What can hang from each mark:
pufiz: lalan
sidat: pezom vesun
vesun: sidat
lalan: gabom gabotif pufiz vabibuz
pezom: sidat vabibuz
vabibuz: lalan pezom
gabotif: lalan

Every row comes from one small tree of marks. The marks that hang from a mark follow it in brackets, in alphabetical order. Every link used is in the known rows. Which tree was each row made from?
Known rows:
pufiz(lalan(gabom)): [  1  15  16   3 -17   1  -8  -7 -13  -4  17  -4  -2   0  29 -29   0  -6
  -5 -12   3  10]
vabibuz(pezom(sidat)): [-19 -11 -10 -33   7  25 -55 -18  10   1  -3  -2 -18  14   8 -11 -10   0
 -12   3   1  18]
lalan(gabom gabotif pufiz vabibuz(pezom)): [-10 -39   5  27   8 -11  -4 -13  21   7  -8   8   1  -6  23  13  22  17
  -7  11  21   5]
lalan(gabom pufiz): [  3 -19  13  -1  -8   2   0  -6  -4   4 -22   9  -4  -7  15  12  -5   9
  -2  -4   0   0]
vesun(sidat(pezom(vabibuz(lalan)))): [ 12  30  -8  10   4  15   5  23   0 -12  -6  -7  12  20 -33   4 -27 -33
 -24  -3 -29 -14]
pufiz(lalan(gabom gabotif vabibuz(pezom))): [-14  -5   9  35  -1 -14 -11 -13  10   0  32  -5   4   1  32 -22  28  -3
 -11   4  23  13]
vesun(sidat(pezom(vabibuz(lalan(gabotif))))): [ 14  21 -15  18  13  -2  16  17   3 -24  10   0   5  20 -40  14 -21 -29
 -25  12 -27 -14]
gabotif(lalan(pufiz vabibuz(pezom(sidat)))): [-19 -23  16 -10 -16   7 -32   8  15  21  -8  -8 -12  -4  -1   8  16  -4
 -21   1  37  12]
pufiz(lalan(gabotif vabibuz)): [ -7   8  17  11  -6 -14   5 -14  -9   3  29  -4  10  -1   6 -13   3   2
 -14  -7  20  -4]
gabotif(lalan(gabom)): [-27  -8   3   3 -30   5   5  -8 -11  -1  -3 -16 -19   0  10 -21  -1   1
 -24  -5  -2   8]
lalan(gabom vabibuz): [-20 -11  15  11 -31   9   0  -9 -15  14 -13 -12   9   3  29 -16   3  16
  -1 -15   3   7]
pufiz(lalan): [  1  17  11 -14  -2   4 -10 -12 -14   3  14  -3  -3   4   4 -19 -15 -10
 -11 -15   3   0]
pezom(vabibuz(lalan)): [ 22  34  -7  -6   7  10   8  -3 -11   1 -12  -3   0   0 -16  -9 -19   5
  10  -3 -25 -12]
vabibuz(lalan(pufiz) pezom): [  8   9  -4 -12  31   9 -17 -13  15  18 -22   9  -2   2  -4  10   1  -4
  -2  16   4  -9]
vabibuz(lalan(gabom gabotif pufiz) pezom): [  8   0  -8  15  25 -12  -4 -14  16  -4   0  16  -7   0  14   8  19   2
   0  31   6  -2]
sidat(pezom(vabibuz(lalan(pufiz))) vesun): [ 20  12  -8   0  19  -4  41  30   2  13 -10   2  25 -14 -21  22  -3 -16
  19  -7 -11 -22]
pezom(sidat vabibuz): [ 15   3  -1 -24 -10  16 -27   1  -9 -12  -3  -1 -14   0 -12  -1 -24   9
   3 -13 -14   5]
pezom(sidat(vesun) vabibuz(lalan)): [ 19  27  -6 -25  -1  11  -8  16 -18  -4   5  -7   3   2 -11  -6  -3  -5
  40 -12  -8   5]
lalan(gabom gabotif vabibuz): [-23 -20   8  17 -19  -9  13 -14  -8   0   5  -3   6  -1  21 -10   7  23
  -5   0   5   4]
vesun(sidat(pezom(vabibuz))): [  5  -6  -8   9  -2  16   0  16   2 -15 -10  -9   5  15 -31  13 -38 -25
 -36 -18 -29  -4]
gabotif(lalan(gabom pufiz)): [ -9 -17  17   5 -25  -3   9   4  -8   2 -15  -2 -17 -10   6   5   4   1
 -20  -2   9   4]
sidat(pezom(vabibuz) vesun): [ -7 -10 -20  -3   2   9  28  11   2   6   0 -11  15  -7 -15   3 -18  -9
   1 -26 -20  -7]
vabibuz(lalan): [ -5  30  -3 -20   2  11   0 -15 -13  10 -12  -5   2   8  -5 -14 -13   2
   2   7 -13  -9]

Which tree is each row?
[ 38  14   2  24  14 -23  25   6  -2 -19  -4  13  -4 -12  -6  17   5  11
  16  17 -11  -8]
pezom(vabibuz(lalan(gabom gabotif pufiz)))
[ 24  14 -10   8  28 -16  40  13  10  -9   3  14  10 -12 -30  28  -4  -7
 -11  20 -20 -26]
sidat(pezom(vabibuz(lalan(gabotif pufiz))))
[-35  -8  20  18 -46   2  13   1 -12  15  -5 -23  -1  -1  17 -23   8   3
 -20 -10   9   8]
gabotif(lalan(gabom vabibuz))
[-28 -35 -11 -11   2   1 -24 -11  14   7  16  -3   5   5  10  -2  15   3
  15  -4  27  17]
lalan(gabotif vabibuz(pezom(sidat(vesun))))
[ 22  25  -7  20   4 -14  21  -5  -8 -22   9   3  -7  -1   1 -10   1  13
  13  15 -25  -3]
pezom(vabibuz(lalan(gabom gabotif)))
[-27 -25  -2 -18  -7  18 -37  -3  10  23  -3 -11   8   8  17  -8  11   1
  17 -18  25  19]
lalan(vabibuz(pezom(sidat(vesun))))
[ -3   6  10  11  -6 -16   2 -12  -9 -18  32   3  -8   0  20 -21   4   1
 -10   3   3   6]
pufiz(lalan(gabom gabotif))
[ -3 -30  18  22 -10 -18  15  -3   0   5 -10   8   8  -7  14  17  11  21
  -2   3  15  -2]
lalan(gabom gabotif pufiz vabibuz)
[ 11 -11  -6 -25  -7  13 -15  10 -10  -6   0  -7  -4  -2 -11   3 -16   3
  26 -28  -6  12]
pezom(sidat(vesun) vabibuz)
[-24 -26  -1   8 -12  -1 -31 -11  12  -5  11   1  -5   8  28 -14  22  14
  -5  13  18  23]
lalan(gabom gabotif vabibuz(pezom(sidat)))
[ 10   8   5 -11   5  13 -40   6  11  -1 -13  13 -11   7  23   0  21  -6
  10  22  10  15]
vabibuz(lalan(gabom pufiz) pezom(sidat))
[ 39  15   7 -23   8   4  -2  31  -9  -1  -8   6   5  -8 -17  16   1  -5
  42 -13   5  -3]
pezom(sidat(vesun) vabibuz(lalan(pufiz)))
[-11   7 -24 -27  22   0 -26  -9   9  -4  24   4  -3  14  -1 -10  15  -8
  26  16  10  12]
vabibuz(lalan(gabotif) pezom(sidat(vesun)))
[-15  12 -17 -31  12  18 -34  -2   5   9   2  -2   0  14   9 -15   8 -13
  29   5   8  13]
vabibuz(lalan pezom(sidat(vesun)))
[-15 -19  24   5 -23  -1  14   6  -4  27 -18  -9  -1 -12 -10  13  -1   3
 -23 -11  24  -9]
gabotif(lalan(pufiz vabibuz))
[-21 -21 -15 -35   7  19 -41 -11   9   7   1  -2  -7   9   8  -9  -2  -4
  14 -13   8  18]
vabibuz(pezom(sidat(vesun)))
[-22 -29  18  28 -18  -2  -4   1  14  21 -14  -7  -5 -10  19   3  22  -1
 -23  -1  29   8]
gabotif(lalan(gabom pufiz vabibuz(pezom)))
[  0  17 -27   5  20 -13  46  11   3  -4  19  -1  19  -3 -24   3  -3  -9
  15   2 -23 -19]
sidat(pezom(vabibuz(lalan(gabotif))) vesun)
[  5 -28   5   6   2 -17  10 -12   1 -12  -4  16 -11  -7   7  17  -2  15
  -6   8   2  -2]
lalan(gabom gabotif pufiz)
[ 20  21 -14 -18   9  -8   2   8 -10 -18  21   3  -4   1 -18  -1   0   1
  37   0  -6   2]
pezom(sidat(vesun) vabibuz(lalan(gabotif)))
[ -2 -29  10   5   5 -13  16 -11   3  10 -11   8   7  -9  -8  25  -4  21
 -11  -1  17 -10]
lalan(gabotif pufiz vabibuz)
[ 24  20   3  18   4  -5  30  26   5   0 -13   8  14 -11  -2  13   4  -9
  -1  10 -23 -15]
sidat(pezom(vabibuz(lalan(gabom pufiz))))
[ 39  17  -5   5  25 -17  22   2  -1 -10  -4  14  -3  -9 -27  26  -8  10
   8  11 -10 -18]
pezom(vabibuz(lalan(gabotif pufiz)))
[ -5  21  -5   7   0 -10  12 -15 -11 -12  10   4  -4   8  10 -14   7   7
   5  23 -13  -5]
vabibuz(lalan(gabom gabotif))
[  4  35 -14  -3   9  10  24   8  -1   2  -6  -4  11  -1 -19  -6 -14 -11
 -10   4 -33 -20]
sidat(pezom(vabibuz(lalan)))
